What can hang from each mark:
R: P
K: P
E: P
M: Z
U: P
P: E K R S Z
Q: G P
Z: B M
S: P
D: Z

Each row was made from one small tree. Brackets hold a mark, then the marks that hang from it, in alphabetical order. Every link used is in the known rows. Write each row's tree.
Known rows:
[K [P E Z]]: [19 -7 -3  5  9  3  2  7 -3 -2  6  4 -8 -7  5 -7  7 -3  0 -2  0  0  2  0
 -2]
[M [Z B]]: [ 34 -11  11  10   1   3 -18 -12   2   7 -10 -10  21 -14  -8  -1 -25 -11
   3  16   2  10  10 -10   3]
[K [P E R [Z B]]]: [  4  -3   5  -5  14  -3   3  19  -5   0 -12  -7 -13   4   3   3  18   3
   4  -6   3  -4  10  -1  -8]
[Q G [P K R S [Z M]]]: [-33  10   5  -3 -14   2   3 -22 -10   5  -4   5   1  21  -2 -10 -12   3
  10  12  24  -1   1  11   0]
[K [P Z]]: [14 -5  5  5  9  4 -2  4 -7  0  2  3 -3 -9  1 -2 -3 -5  1  9  3  4  0 -2
  5]
[R [P E K Z]]: [ -1   1   3   2   5   0   2 -16  -2  -6  13  14 -11  -8   0  -2   3   1
   0 -12   9  -6 -15  20 -17]
[P R Z]: [-11  -2  -5   6   6  -4 -14   4   1  -8  -7  -2 -15  -5 -10  11   3  -9
  -2  11 -17 -12  -2  -2   6]
[U [P E K S]]: [ 23  -6  -1  -6  -3  12   9   1  10  -8  11  -1  14  -7  12  -1  -4   0
 -11  -7   1  15 -12  -6  -1]
[S [P K]]: [ 15  -1   1   5   8  -1  -9 -12 -13   3   4   6  15 -13  -8  -5 -21   5
  -4   7  -6   4 -11 -15  -3]
[Q G P]: [ 12  -4   5   6  -8   3  -3 -40  -6  -4  -1   4   2  -2   3 -14 -21 -25
   8  14  -3   5 -12 -17   4]
[U [P E R S]]: [ 16  -6  -8  -3  -1   5   8  13  16 -14  -7  -8   1   4   8  10  13 -12
 -16  -5 -19  11  -8 -15   7]
[D Z]: [ 36  -9   0  13  -5   4 -19 -11  13  -4   6   4  -4 -18   3  -5 -21 -16
  -9  10 -11  -1  -8  -9   6]
[U [P E K R [Z M]]]: [ -1   5  -2  -6  -5  -8  -1  12   7 -10   0   5  -7  -5   1  -7  11   9
   3 -13  -9   2 -19   6   7]
[E [P K R S [Z B]]]: [-14   1  10  -7   1   5  -1   4  -6  11  -5  -5  -6   9  -2  11   1   7
   2  -2  18 -13  15  -5  -4]
[E [P K S]]: [ 12   3  -5   2  -3  15   0 -14   1   7  11   5   7  -5   4   2 -13  -6
  -3  -1   9  -2   3 -12   4]
[E P]: [ 27  -4  -6  10  -4   4  -7 -15   3   1   5   5  -2 -16   1  -2  -7 -23
   2  -2 -18  -4  -6 -23  15]
[Q [P K R S [Z B M]]]: [-35   8  14  -8  -9  -8   1  -7  -7  14  -5  -6  10  21  -2  -3 -10  10
  11   4  24   0  12  18  -5]
[U [P S Z]]: [ 14 -15  13   1  -9   3   5   5   5  -8   5  -6  10  -8   6   5  -5  -6
 -12  12  -3  16  -6  -9  12]
[S [P E K [Z M]]]: [  5  -4   0   8  -4 -13  -2  -2 -10   8  14  10  10 -12  -9 -19 -10  20
   5  -4  -2   0  -2   6  -4]
[U [P R]]: [ 17   0  -1  -2   2  -1  -4   5  10 -18 -13  -4  -2  -6   2  10   5 -17
  -8   2 -28   9 -25 -22  15]
[R P]: [ 14   4   5   6   1  -1   2 -23   4 -10   4   8   1 -13   2   5  -1 -20
  -2  -1 -11   6 -18  -2   1]
[R [P E K S [Z B M]]]: [-10   4  18  -7 -10  -6  18  -9  -1   7  14   4  13   1   7  -5   4  15
   8 -14  25   6   9  29 -14]
[U [P K R]]: [  9   8   0  -7   7   3  -8   3   5 -15 -10   1  -2  -6   1   8  -1  -5
  -6  -2 -13   6 -29 -13   7]
[Q G [P R S]]: [-10   2  -2   1  -5   8   3 -25  -2  -3 -13  -3  -1  19   2   1  -9 -20
  -2  16   3   3  -1 -13   2]

Write each row's tree:
[-17   9  10  -7 -11  -3   3   3  -3  15  -1  -2   2   8  -1   3   3  10
  12  -7  17  -8  16   3   4] => [E [P K R S [Z B M]]]
[-25   4   2 -10  -6  -5   7  14   2  11   3  -8   5   8   0   0   8  23
   9  -7  15  -5  22  21  -8] => [P E K R S [Z B M]]
[  8 -10  -7   7  -5   5   5 -18   6   4   8  -3  10   8   7  -7 -12 -18
  -6   2  -1   6   5  -2  -4] => [Q [P E S]]
[-10   4  -8   4   1 -14  -5   7  -9   5   0   7  -1  -1 -13 -10   1  19
   3  -6  -8  -5  -3   5  -5] => [S [P E K R [Z M]]]
[-14   0 -15  -1  11   2 -12   7   1  -5   2   4 -21  -3  -9   4   6   7
   0  -5  -4 -18  -5  10  -9] => [P E K R Z]
[-7  5 -9  0  0  0 12 22  3  5 -2  0 -3 13  4 -2 19  5  0 -4  5  4 16 12
  4] => [K [P E R S [Z M]]]
[ -6  -7   8  -4  13 -11  -6   8 -15   6  -8  -4  -3   1 -10   0   1  20
   0  -5   0  -9   5  -4 -18] => [S [P E K R [Z B]]]
[-15   6  16  -4   0 -18  -6   5 -17  12  -9  -1  10  -1 -13  -4  -6  22
   9   2   1  -1   2   1  -3] => [S [P K R [Z B M]]]
[-13  10   0   0   0   1   8  18  -1   5  -5  -1   2  12   3   2  10   4
   1   7   7   6  12   7  10] => [K [P R S [Z M]]]
[  1  -3  -3  -1 -14  -6  10  18  14  -7   0  -5   1   4   6   1  16   0
  -6  -6 -14  11  -2   2  14] => [U [P E R S [Z M]]]
[-22  -4   3 -12   7   3   3  14  -1   5  -2 -12  -4  10  -1  10   7  17
  -1  -3  17 -11  20  13 -16] => [P E K R S [Z B]]
[ -9   2   7  -3   0 -19  -2   9 -13  10  -5  -1   4   0  -9  -9   2  24
  10  -8   0  -4   5   4  -9] => [S [P E K R [Z B M]]]
[ -8   2 -14   7  -7 -12  -4  10   9  -4   1   2 -13  -4  -5  -4  14  -1
   7  -5 -22 -10   2  10   9] => [P E R [Z M]]
[ -4 -10   1  -3   5  -9  -5  11   2  -2  -8 -10 -15  -3  -3   7  14   0
   4  -3 -11 -14  10   0  -4] => [P E R [Z B]]
[ -1  -2 -21   2   4   7   4   9  13  -4  -2  -8  -2   6   1  12  10 -10
 -10   0 -17  -3  10  -5   1] => [P E R S]
[  2   7   1  -9   3   9   1   7   7 -10  -8  -5   7   3   4  13  -2  -2
 -13   2  -2  12 -16 -10   5] => [U [P K R S]]
[ -2   8 -21  -2  12   5  -9   1   6  -8  -2   4 -12  -4  -4   4   4  -1
  -1  -8 -12 -12  -9   0  -6] => [P E K R]
[  1  -4   2   3  -3  12  -2  -8  -3   8  15   5  -1  -3   0   1 -11   1
  -2   2  16  -8   8  -3   2] => [E [P K S Z]]
[  1  -9  -7   8 -18  -4   8   3   9   6  21  -1  10  -6   4  -8   1   3
   2   2  -4   3  18  15   8] => [P E S [Z M]]
[ -8   0   4   0   1   5  11 -11   1  -1  16   9  -1   1   3   3   2   5
  -7  -9  20   0  -2  22 -17] => [R [P E K S Z]]
[-11  11  -1  -3   3   7  -8 -32  -9  -6 -13   7  -9  12  -2  -6 -15 -14
   8   9   6  -4 -19  -9  -5] => [Q G [P K R]]
[ 4  2  7  4 -7  2 11  8 -3  9  9  2 14  1  7 -8 -2  3  3  8 12 14 13  8
 12] => [K [P S [Z M]]]
[  7   5 -16   0  13  11  10  17   4  -2  -8  -4  -3  13   7   7  15  -7
  -9  -4  -2   5   8  -5  -2] => [K [P E R S]]
[ -2   4  -2   2  15   2  -5  13  -5  -3 -12   0 -14   3  -3   6   9  -5
  -2   7  -2  -3  -2  -4   5] => [K [P R Z]]
